Every row comes from one small tree of marks. The marks that hang from a mark follow it in brackets, in the order of their numbers. Every link used is in the known rows. Which tree was each row made from?
In the rows, zero is written as 128.
Known rows
j_313{j_356}: [128 132 130 142  60 111 110 149 144 113 148 111 146 155 146 129 129 127
 120  91 141 141  80  92  98  95 112 130 118 150 134 156 151  95 128  84
 160 160  90 107 116 162 140 123 110 131  99 108 124 124 156 145]
j_40{j_459{j_837}}: [143 131 121 133  56 136 168 138 140  96 159  97 144 112  96 145  96 134
 103 140 146 116 126 126  97 104 111 157 161 162 116 150 110 105 133  90
 179 151  82 111 140 130 105 108 124 140 106 134 135 115 145 141]
j_940{j_698{j_913{j_40}} j_837{j_356{j_313} j_459}}: [ 92  91 119 121 120 181 188 159 104 141 134 128 133 123  90 177 162 124
 218 181 190 180  92 109 108  94 178 159 132 132 160  95 105 162 130 108
  77 193  85 119 133 128 170 106 118 106 150 146 111 109 108 171]
j_356{j_313 j_837{j_459}}: [109 115 137 118  57 116 179 108  97 104 150 104 128 137 116 159 127 144
 156 144 159 114  95 121  91 105 151 117 151 153 166 124 140  88 151 131
 152 171 120 124 169 106  78 117 129 118 108 147 102 127 161 157]
j_913{j_40 j_698 j_944{j_356}}: [ 88 125  60  93  67 191  87 167 109 135 148 209 141 166 143 151 117 159
 205  95 174 156 104 122 119 118  98 197  23 189  58 141 152  31  77  90
  81 142  50 178  56 167 150 111 141 127 109 146 154 101 150 149]
j_313{j_356 j_913{j_40{j_459}}}: [125  86 104 151  41 105 100 155 131  98 132 148 123 136 145 114 130 127
  84  88 129 107 104  97 106  74 108 120 101 113 123 137 151 102  88  82
 171 149  90 117 130 162 156 105  94 131 111 100 158 117 174 172]
j_940{j_313{j_356} j_698{j_913{j_40 j_944}} j_837}: [ 95  98  91  93 113 169 127 172 163 172 108 153 181 141 111 143 199  95
 189 127 158 206 116  67  96 107 175 179  83 170  89 117  95 165 166  95
  63 182  87  82  63 175 179 147 124 127 131 140 136 110 107 154]
j_940{j_313 j_698{j_913}}: [113 132 111 106 137 168 172 170 139 180 131 137 190 138 106 140 206  83
 151 133 142 186 135 101 107 125 117 153 150 149 113 118 119 138 172 102
 143 156 110  80 132 139 107 131 128 140 110 156  84  84 122 174]
j_940{j_837}: [127 125 133 132  84 130 136 113 129 116 130 102 168 130 124 120 132 127
 141 126 148 146 111 107  94 111 135 169 120 158 145 168 111 127 141 108
 144 182 104  95  79 132 146 101 152 145 110 138 113 134 125 179]
j_944{j_356{j_313 j_837}}: [117 127 130 105  71 144 142 108 118 150 166 139 127 145 142 138 123 168
 150 114 166 138  86 113 105 130 154 123 133 142 116 135 164  69 160  97
 136 155 112 137 124 135 107 114 148 108 141 128 107 125 118 127]
j_356{j_313{j_913{j_698}} j_837{j_459 j_940}}: [ 99  88 106 123  85 132 168 135 103 132 162 164 119 129 143 171 112 140
 143 148 123  88  85 151  97 118 134 133 133 140 179  82 130  44 144 147
 188 142 145 114 194 101 120 101 131 149 103 150 138 117 184 136]
j_837{j_940}: [139 125 135 114  76 144 119 151 119 145 152 138 158 128 142 145 126 116
 153 145 120 142  95 141 108 127  83 167 126 149 144 143 151  62 113 140
 182 172 102  95 147 137 122 118 144 179  98 153 123 131 184 156]
j_356{j_313{j_913}}: [103 124 133 151  89 114 165 142  83 131 141 144 160 149 142 111 164 148
  73 108 135 100  95 124 109 111 114 133 113 117 131 137 149  77 134 130
 183 143 139 104 145 131  98 126 123 124 107 124  84 127 166 200]
j_459{j_40{j_913} j_313{j_356} j_837{j_940}}: [174 140 113 120 150 156 152 202 124 115 163  97 124 113 105 160  56 139
  83 160 123  72  52 151  77 117 147 119 130 185  71 109 138 113 163  85
 142 167 119  59 161 141 175 156 104 163 102 158 176 187 146  84]
j_940{j_313{j_913} j_837{j_459}}: [ 96 101  92 109 132 127 170 118 120 120 116 114 198 124 101 133 184 112
 127 118 144 166 102 100 119 113 139 172 158 124 196 131 117 145 168 114
 204 189 150  59 103  91 140 114 109 153 107 155 126 144 140 178]
j_944{j_356{j_313{j_913} j_837{j_459{j_40} j_940}}}: [114  93  97  99 111 136 153 134  92 154 180 148  97  96 137 178 108 142
 175 137 143 124  59 144  88 141 147 117 142 138 160  92 171  61 166 116
 168 174 152 103 169 109 121 121 101 126 134 149 143 163 171 109]
j_944{j_356}: [122 147 116 109  89 151 116 133 123 144 165 132 152 144 132 134 129 144
 153  93 160 161  89 109 121 133 101 144 122 151 130 156 170  77 133  92
 160 162  89 132 100 143 128 116 124 130 120 127 121 125 131 133]
j_698{j_913{j_944} j_940{j_837}}: [136 147 118 119 120 132 156 162 104 142 156 114 124 159  86 136 112 104
 157 146 110 137 136 113 103 143 118 204  72 169 144 120  84  93 120 183
 120 161 121 105 109 173 101 104  83 131 133 116 120 151 166 167]
j_40{j_913}: [138 145 138 123  78 149 133 141 104 117 126 112 150 168 119  93 120 133
  87 126 114 139 106 138 123 118  91 134 107 121 131 155 133  83 109 110
 167 156 116 105 140 128 114  80 132 141 105 137  97 131 168 174]
j_837{j_356 j_459}: [105 140  97 138  94 140 153 141  90  86 163 107 134 121 110 157 119 125
 184 136 173 163  81 136 121 102 113 160 176 136 202 132 147  94 109  94
 174 178  92 124 151 106 129  98 100 139 121 126 118 125 164 160]
j_698{j_913{j_40 j_944} j_940{j_313{j_356} j_837}}: [119 103 108  85 118 141 123 170 134 145 120 141 144 181 100 136 166  94
 171 130 127 154 122  77 105 122 149 192  64 157 106 104 101 109 134 151
  96 169 100  96  73 183 147 127  85 131 149 120 162 141 147 170]
j_940{j_698{j_913} j_837{j_356{j_313} j_459}}: [103 108 118 132 132 168 201 162 109 142 159 118 143 111  83 173 151 124
 206 174 184 192  90 119 103 105 180 164 167 132 182  94 103 159 149 105
 103 181 110 102 146 117 155 104 113 115 146 126  99 121 114 151]
j_698{j_940}: [136 125 139 113 102 118 132 154 113 125 148 101 139 160 112 141 137 113
 131 130 125 104 129 126 107 127  89 166 127 173 134 152 123  64 114 155
 185 156  98 119 126 141 101 101 116 144 111 117 105 103 176 188]
j_459{j_40 j_313{j_356} j_837{j_940}}: [155 133 102 126 144 129 148 199 133 119 183 102 138  99 113 186  70 133
 113 149 147  81  53 135  65 113 151 131 142 214  69 120 148 121 176  84
 141 171  99  63 143 151 178 189 104 163  91 151 173 174 142  95]
j_940{j_313{j_356 j_913} j_698}: [ 97 106  93 119 134 141 131 172 155 174 129 148 182 123 139 130 217  95
 105  87 139 159 103  80  94 105 130 137 158 141 107 137 128 139 173  77
 188 150 122  68 114 140 167 138 118 140 104 116 103  81 125 158]
j_944{j_356{j_837{j_940{j_698{j_913}}}}}: [145 133 118  91 108 184 142 143 156 201 169 152 125 107 135 167  99 107
 206 147 115 169  94 116  97 151 126 142 127 151 137 120 146  76 161 113
 126 160 103 118 146 163 139 111 123 142 140 139 133 112 129  86]
j_313{j_356{j_837{j_459 j_940}} j_913{j_698 j_944}}: [106 111  55 128  68 132 118 154 124 124 164 177 108 122 157 169  76 107
 147 101  98 114  68 121  87 111 119 157  81 158 170  93 120  42 125 124
 158 138 126 114 148 154 171 105  84 156  88 110 176 131 209  83]
j_698{j_913{j_40} j_940{j_837{j_356}}}: [142 107 136 121 123 166 147 148 110 125 127 122 110 165 100 141 109  97
 173 179 134 133 124 112 106 120 129 191  97 129 155 122 103 107  97 151
 104 158  84 118 105 150 158  78 105 125 169 127 142 123 128 192]

Write each row's tree
[119 131  98 100  85 168 129 146  72 134 160 143  93 129 124 117  97 161
 145 133 144 146  81 145  81 144 145 134  88 167  74 124 143  60 144 101
 102 161 139 119 120 117  84 104 126 109 130 147 109 165 163 129] : j_459{j_40{j_913{j_944{j_356{j_313 j_837}}}}}
[105 130 122 161 110 142 157 150  67 115 154 153 134 134 149 109 152 146
 102 120 151 120  83 141 116 116 128 150 151  94 148 122 150  78 125 104
 177 139 127 111 144 114 116 102 129 119 132 113  91 120 154 198] : j_837{j_356{j_313{j_913}}}
[132  81 103 122  88 168 146 168 138 149 132 162 145  89 125 156 127 105
 121 153 117  97 118 135  95 102  96 161 121 138 100 132 115  99 111 122
 169 157  89 105 147 148 166 117 121 155 104 140 156  98 158 162] : j_313{j_913{j_40{j_459{j_837{j_940{j_698}}}}}}
[129 121 123 108 104 148 138 159 106 139 123 130 120 171  93 140 120 107
 178 157 115 122 140 106 100 129 115 207  35 166 119 120  92  90  95 185
  85 175  86 121  93 184 123 109  93 132 139 129 135 143 162 190] : j_698{j_913{j_40 j_944} j_940{j_837}}
[137 125 106 132 112 107 123 185 103 100 166 100 142 137 114 158 108 148
 104  98 162 113  78 115  71 106 147 115 123 204  79 128 167 124 146  55
 135 178 103  88 117 139 138 168 104 141  86 135 135 154 153 147] : j_459{j_40 j_313{j_356}}
[157 103 116 120 103 123 122 164 124 118 176 111 118 116 135 163  77 135
 122 129 135 100  79 119  54 122 157 117 130 202  95 115 157 105 171  79
 126 178 116  81 143 133 145 158 120 161  96 146 156 162 161 111] : j_459{j_40 j_313{j_356{j_837{j_940}}}}
[141 105 147 110 109 138 153 147 124 138 120 110 127 183  98 134 122  94
 166 170 116 117 140 106 100 119 121 174  65 149 139 126  97 108 100 169
 107 170  85 120 102 166 133  95 102 126 141 132 139 121 135 199] : j_698{j_913{j_40} j_940{j_837}}
[170 147 120 130  91 141 166 179 139  86 173  89 145 143  77 124  64 177
  35 123 134  97 109 126 111  95 134 112 159 140  99 112 117 122 135  69
 177 147 101  88 176 131 148 116 109 142 114 118 174 156 144  99] : j_40{j_459{j_313{j_356} j_837} j_913}
[102 107 119 136 112 123 156 174  83 140 151 163 142 179 136 142 160 143
  84 108 124  76 121 144 102 123 111 159 106 144 112 107 123  47 113 146
 185 117 126 121 140 130 108 101 134 124 106 122 110  93 172 190] : j_356{j_313{j_913{j_698{j_940}}}}
[148 104 103 112 146 145 132 203 115 100 157 107 120 179  90 155  88 151
  87 127 149  87 108 136  83 108 171 147 101 205  73  96 111 115 138  81
 120 158 111  90 108 124 189 103 124 147 111 138 168 147 141 128] : j_459{j_40{j_913{j_698{j_940{j_837}}}} j_313{j_356}}
[119 143  96 108  76 169 132 129 111 150 146 168 110 155 131 129  87 120
 195 124 126 158 106 104 105 141 115 158  36 142 108 120 150  72 118 118
  68 162  83 151 104 190 108 129  94 105 138 139 137 137 142 135] : j_698{j_913{j_40 j_944{j_356{j_837}}}}
[122 135  82 116  95 160 114 138 109 166 166 185 128 106 155 132  99 125
 149 110  96 135  88 124 101 155  99 174  93 131 134 133 149  39 129 136
 175 159 140 118 126 156 129 117  99 149 116 118 134 150 177 115] : j_313{j_913{j_944{j_356{j_837{j_940}}}}}
[117 108 117 139 120 184 132 146 139 141 136 126 156 102 119 145 144 119
 182 152 178 179 105 106  97 115 159 198 165 161 133 152  96 152 148  79
 121 181  86 109  82 122 193  92 160 142 134 124  98  99  99 161] : j_940{j_698 j_837{j_356}}
[127 146  55 156 119 176 174 198  96  84 195 170 139 112  88 148  68 166
  75 122 149  87 118 150 108 111 133 200 154 161  88  93  97  89 122  75
 164 126 105 125 137 120 138 120 111 155 114 116 170 127 154 123] : j_40{j_459{j_313{j_913{j_698 j_944}} j_837{j_356}}}
[119 129 105  97  77 139 143 108 133 131 171 111 127 123 121 162  98 139
 192 119 158 162  87 110 103 126 121 132 146 148 179 144 166  81 152  95
 157 177  95 136 138 126 124 106 105 123 123 135 123 129 134  98] : j_944{j_356{j_837{j_459}}}
[108 134 114  84 103 152 138 184  86 172 158 170 107 183 103 159 136 138
 189 128 139 133 119 120 122 148 105 172  49 151  85 100 145  39  91 173
  97 150  91 155 126 184  92 129  83  98 150 120 126 139 171 168] : j_698{j_913{j_40 j_944{j_356{j_313}}} j_940}
[122  87 118  99 116 112 153 146 106 105 143  67 122 125  80 176 120 103
 179 158 159 127 113 126  82 121 139 173 140 201 161 142 102 112 130 140
 163 197 112  95 107 114 127 100 100 141 116 137 125 146 165 170] : j_698{j_940{j_837{j_459{j_40}}}}
[107  85 106  99 141  96 143 149 141 127 132 102 156 140  99 155 180  98
 127 115 137 136 100  90 110 112 143 164 164 139 192 114 108 123 161 136
 214 177 140  69 114 120 167 108  81 146 127 106 148 131 152 152] : j_698{j_940{j_313{j_356 j_913} j_837{j_459}}}
[133 132  70 124 100 159 116 188 100  98 168 140 107 161 116 138  54 154
  96 112 140 100  91 134  62 109 162 130  74 210  48  99 121  82 145  62
  78 146 118 113 118 127 146 120 122 137  87 142 154 151 165 105] : j_459{j_40{j_913{j_698 j_944}} j_313{j_356{j_837}}}
[ 94 105  50  93  30 194  82 184 107 115 154 208 128 147 120 159 113 169
 192  95 172 160 124 128 126 111 110 195  61 184  59 122 144  35  67  78
  94 146  47 184  78 147 138  92 148 132 115 143 179 102 166 137] : j_913{j_40{j_459} j_698 j_944{j_356}}
[130 101 137 132  82 132 154 122 103 154 149 159 128 126 165 130 125 137
 111 144  97  87  96 139  84 130 131 135 125 121 149 113 132  52 150 158
 182 149 158  92 173 120 104 116 141 146 118 142 112 135 175 159] : j_356{j_313{j_913} j_837{j_940}}
[124  96  95 135  55 130  82 140 133 133 131 187 105 125 179 125 101 107
 143 116  88 104  80  99  81 113 111 149  46 137 121 128 140  54 114 136
 130 155 105 112 124 184 167 125  93 146 104 113 165 138 192 135] : j_313{j_356{j_837{j_940}} j_913{j_40 j_944}}
[137 116 105  66 102 176 113 119 146 172 158 155 150 121 147 149 137 127
 183 122 141 170  93 116 113 147 124 148 153 148 137 133 165  64 173 103
 171 164 119 103 117 121 140 116 154 161 146 154 142 132 129 105] : j_944{j_356{j_837{j_940{j_313}}}}
[129 142  98 133  58 153 164 166 107 113 142 141 124 141  93 137  88 120
 139 154 124 129 124 125 103 105  98 177  65 150  93 121 106  97 101 128
  92 154  70 128 138 184  90 131  90 124 108 133 153 135 159 160] : j_698{j_913{j_40{j_459{j_837}} j_944}}
[138 133 116 154 132 114 160 163 141 107 136 123 157 140 120 142  99 140
  53 116 136  50  81  94  91  97 129 124  94 152  76 133 145 125 141  87
 147 153  89  93 118 173 191 174  75 136  91 118 161 131 121 139] : j_459{j_313{j_356 j_913{j_40}} j_837}
[ 80 107  58 107 104 165 115 165 104 134 117 208 186 165 138 122 187 115
 124  94 134 133 122 123 117 113 100 198  61 154  80 121 126  64 118 107
 145 138 106 112  68 131 131 129 130 145  90 160 133  96 163 204] : j_940{j_313{j_913{j_40 j_698 j_944}}}
[165 120 106 139 106 123 163 190 143 111 191 127 148  98 107 157  77 148
  55 123 111  73  89 135 102 104 135 137 169 148 114  99 128 102 143  93
 212 151 111  79 182 144 163 144  95 177 106 115 187 155 166  99] : j_40{j_459{j_313{j_356 j_913} j_837{j_940}}}
[123 114 131 111 123 190 146 166 100 116 142 142 119 191 107 130 120 158
 112 156 148 118 120 158 128 116 149 179 123 134 131 103  96  68 107 124
 148 128 112 126 123  99 162  47 167 127 156 124 129 112 135 164] : j_40{j_913{j_698{j_940{j_837{j_356{j_313}}}}}}
[137 117  84 143  95 134 155 187  99  96 175 151 164 143 102 138 114 163
  61  94 130  92 142 143 119  98 110 155 145 149 107 101 128  87 108  83
 195 141 112 119 156 107 112 107 127 167  87 129 150 109 173 169] : j_40{j_459{j_313{j_913{j_698}}}}
